Each row was made from one small tree. The marks that hang from a mark follow it in brackets, in the order of their numbers. Every link used is in the known rows. Write each row's tree.
Known rows
Z_552{Z_53{Z_833}}: [0, 11, 12, -9, 18, -11, 23, -12, -8, -10, 39, 0, 2, 8, -2, 4, -6, -16, 21]
Z_833{Z_880}: [-11, 20, 23, -5, 11, 2, 7, -10, -18, -4, 24, 1, 2, 12, 7, -3, -5, -17, 9]
Z_624{Z_833{Z_53 Z_880} Z_986}: [6, 38, 22, -9, -4, 10, 2, -8, -13, -12, 20, 6, -4, 3, 4, 7, -23, -16, 12]
Z_880{Z_332 Z_624{Z_986} Z_833}: [5, 29, 44, -4, -18, 8, 11, -6, -19, -24, 13, -21, -13, -3, 1, -6, -11, -28, 40]
Z_53{Z_552 Z_833{Z_880}}: [-11, 21, 10, 3, 23, -2, 10, -11, -10, -4, 43, -4, -2, 8, 1, 14, -7, -12, 3]
Z_880{Z_332 Z_624 Z_833{Z_53{Z_552}}}: [12, 37, 34, 1, 1, -7, -14, 5, -7, -24, 25, -23, -22, -1, 3, -11, -6, -25, 25]
Z_833{Z_53 Z_880{Z_332 Z_624{Z_986}}}: [3, 42, 40, -1, 3, 0, 2, -1, -26, -25, 8, 2, -14, -8, 7, 0, -14, -23, 36]
Z_332{Z_880{Z_624{Z_986}}}: [13, 38, 23, -10, -21, -1, 15, 9, -15, -5, 15, -3, -9, -12, 6, 3, -7, -10, 41]
Z_53{Z_833}: [-5, 18, 10, -7, 15, -1, 19, -3, -10, -8, 28, 2, -3, 6, -10, 8, 0, -7, 21]
Z_880{Z_332 Z_624{Z_833 Z_986}}: [23, 35, 32, -11, -10, 3, 18, -6, -17, -21, 7, -8, -3, -14, -6, 2, -13, -22, 37]
Z_552{Z_53{Z_833{Z_880}}}: [-9, 13, 15, -5, 27, -9, 22, -21, -12, -10, 40, 5, 7, 12, 5, 4, -11, -22, 12]
Z_880{Z_332 Z_624{Z_833{Z_53}}}: [26, 43, 24, -11, 9, -9, 0, 5, -12, -26, 6, 1, -9, -10, -8, -10, -9, -20, 31]
Z_624{Z_833}: [14, 23, 14, -15, 1, 2, 10, -6, -7, -5, 21, -2, 5, 4, -7, -2, -8, -13, 13]
Z_53{Z_552 Z_833{Z_624 Z_880{Z_332}}}: [-10, 23, 13, 5, 30, -8, 4, -15, -5, 2, 28, -10, 0, -3, -6, 12, -6, -29, 18]
Z_880{Z_332 Z_624 Z_833{Z_53}}: [8, 36, 36, -4, 1, -4, -7, 4, -13, -27, 12, -11, -19, 0, -1, -16, -5, -26, 34]
Z_834{Z_552{Z_53}}: [3, 10, 16, -8, 2, -1, 5, -5, -25, -4, 31, 1, -1, 14, 14, -14, -10, -16, 21]
Z_880{Z_833}: [-5, 17, 26, -9, -7, 6, 3, -7, -8, -6, 27, -15, -6, 15, 0, -9, -6, -19, 15]
Z_624{Z_833 Z_986}: [15, 24, 21, -14, -16, 11, 16, -7, -10, -7, 19, -5, 2, 0, -4, 7, -15, -12, 19]
Z_624{Z_833{Z_53{Z_552}}}: [21, 33, 9, -7, 4, -4, -9, 3, 0, -7, 33, -8, -7, 2, -3, 0, -10, -10, 5]
Z_624{Z_833{Z_53{Z_552}} Z_986}: [22, 34, 16, -7, -12, 5, -3, 2, -3, -9, 32, -10, -10, -3, 0, 10, -19, -8, 13]
Z_880{Z_624 Z_833}: [2, 26, 33, -6, -13, 1, 4, -6, -14, -13, 23, -11, -6, 7, 5, -12, -1, -24, 26]
Z_624{Z_833{Z_880} Z_986}: [4, 28, 23, -11, -7, 13, 15, -16, -15, -6, 21, -1, 6, 4, 4, 8, -19, -18, 11]
Z_332{Z_880}: [5, 25, 9, -15, 0, -4, 8, 10, -7, 4, 21, -5, -5, 1, -1, -4, -4, -6, 23]
Z_53{Z_552 Z_833{Z_624 Z_880}}: [-13, 23, 10, 6, 19, -5, 3, -17, -3, 10, 37, -3, 3, 2, 0, 16, -3, -24, 12]

Write each row's tree
[1, 26, 28, -8, 5, 1, -7, 4, -7, -21, 16, -16, -18, 9, -4, -13, -9, -21, 23] | Z_880{Z_332 Z_833{Z_53}}
[4, 41, 34, 7, -8, -1, -7, -3, -20, -14, 31, -3, -13, -6, 17, 7, -12, -17, 21] | Z_833{Z_53{Z_552} Z_880{Z_624{Z_986}}}
[12, 46, 29, -9, -27, 3, -3, 12, -8, -13, 19, -8, -21, -6, 8, -5, -13, -16, 38] | Z_332{Z_880{Z_624{Z_986} Z_833{Z_53}}}
[1, 28, 22, -10, -28, 8, 2, -1, 2, 12, 19, -17, -7, -3, 3, 2, -11, -25, 34] | Z_332{Z_880{Z_833{Z_624{Z_986}}}}
[5, 36, 32, -4, -10, -1, -9, 2, -11, -20, 22, -4, -15, 6, 6, -13, -4, -21, 27] | Z_880{Z_624 Z_833{Z_53}}
[-5, 31, 18, 5, 17, -8, 10, -12, -15, -11, 39, 0, -3, 0, 5, 11, -3, -17, 14] | Z_53{Z_552 Z_833{Z_880{Z_624}}}
[-2, 20, 6, 3, 11, -6, 4, -7, 2, 10, 35, -8, 0, -3, -7, 14, 2, -18, 20] | Z_53{Z_552 Z_833{Z_624}}
[-3, 24, 23, -2, 22, -14, 22, -21, -19, -17, 36, 10, 6, 3, 8, 2, -7, -27, 22] | Z_552{Z_53{Z_833{Z_880{Z_624}}}}
[7, 31, 21, 3, -15, 0, -13, 1, -3, 7, 27, -11, -13, -8, 6, 10, -8, -17, 27] | Z_833{Z_53{Z_552} Z_624{Z_986}}
[9, 36, 20, -11, 23, -2, -1, -4, -11, -19, 12, 1, -4, 4, -4, -5, -17, -22, 11] | Z_624{Z_833{Z_53 Z_880{Z_332}}}
[-2, 11, 7, -5, 14, -2, 16, -6, -22, -9, 36, 7, -1, 13, 5, -2, -10, -13, 23] | Z_834{Z_552{Z_53{Z_833}}}
[-3, 19, 29, -6, 0, 1, -3, -9, -2, -1, 12, -21, -5, 5, -5, -10, -4, -35, 30] | Z_880{Z_332 Z_833{Z_624}}
[6, 36, 16, -10, 13, 1, -3, -6, -9, -10, 21, 9, -1, 9, 3, -2, -15, -17, 5] | Z_624{Z_833{Z_53 Z_880}}
[0, 30, 34, -4, -14, 7, -10, -2, -4, -9, 9, -18, -17, -3, -2, -2, -13, -34, 39] | Z_880{Z_332 Z_833{Z_53 Z_624{Z_986}}}
[-2, 14, 13, -1, -4, 4, 14, -13, -18, 4, 29, 7, 1, 1, 8, 9, -13, -23, 38] | Z_834{Z_552{Z_53{Z_833{Z_624{Z_986}}}}}
[9, 38, 44, -4, -15, 5, -2, 2, -16, -29, 10, -15, -22, -5, 2, -7, -13, -25, 42] | Z_880{Z_332 Z_624{Z_986} Z_833{Z_53}}
[-16, 24, 20, 0, 3, 7, 15, -19, -12, 5, 23, 5, 3, -2, -1, 20, -10, -23, 28] | Z_53{Z_833{Z_624{Z_986} Z_880}}
[-10, 24, 26, -4, 17, -4, 1, -12, -13, 2, 10, -6, 3, 0, 0, -4, -6, -33, 26] | Z_833{Z_624 Z_880{Z_332}}
[12, 45, 22, -10, -10, -7, -8, 13, -5, -12, 20, -5, -19, -1, 5, -14, -6, -16, 30] | Z_332{Z_880{Z_624 Z_833{Z_53}}}
[-12, 14, 10, -2, 23, -1, 14, -15, -27, -8, 37, 12, 4, 17, 12, -1, -14, -19, 14] | Z_834{Z_552{Z_53{Z_833{Z_880}}}}
[27, 46, 31, -10, -7, 0, 5, 3, -15, -28, 5, -1, -12, -14, -5, 0, -16, -19, 39] | Z_880{Z_332 Z_624{Z_833{Z_53} Z_986}}
[-5, 25, 19, 1, 17, -7, 15, -14, -32, -15, 34, 17, 3, 9, 16, -3, -11, -24, 24] | Z_834{Z_552{Z_53{Z_833{Z_880{Z_624}}}}}
[0, 27, 15, -12, -12, -1, -4, -1, 5, 14, 20, -15, -4, 3, 1, -7, -5, -26, 27] | Z_332{Z_880{Z_833{Z_624}}}
[-4, 30, 26, -5, 23, -4, -3, 1, -17, -18, 13, -1, -10, 6, 1, -7, -10, -19, 19] | Z_833{Z_53 Z_880{Z_332}}
[-5, 20, 32, -5, -26, 13, 1, -13, -5, 5, 19, -17, -4, 4, 3, 2, -8, -30, 31] | Z_880{Z_833{Z_624{Z_986}}}
[-14, 16, 10, 0, 20, -4, 6, -20, -21, 6, 32, 13, 9, 11, 13, 0, -10, -31, 22] | Z_834{Z_552{Z_53{Z_833{Z_624 Z_880}}}}
[27, 44, 18, -17, -22, 1, 16, 4, -9, -7, 14, -1, -1, -15, 1, 4, -14, -12, 34] | Z_332{Z_880{Z_624{Z_833 Z_986}}}
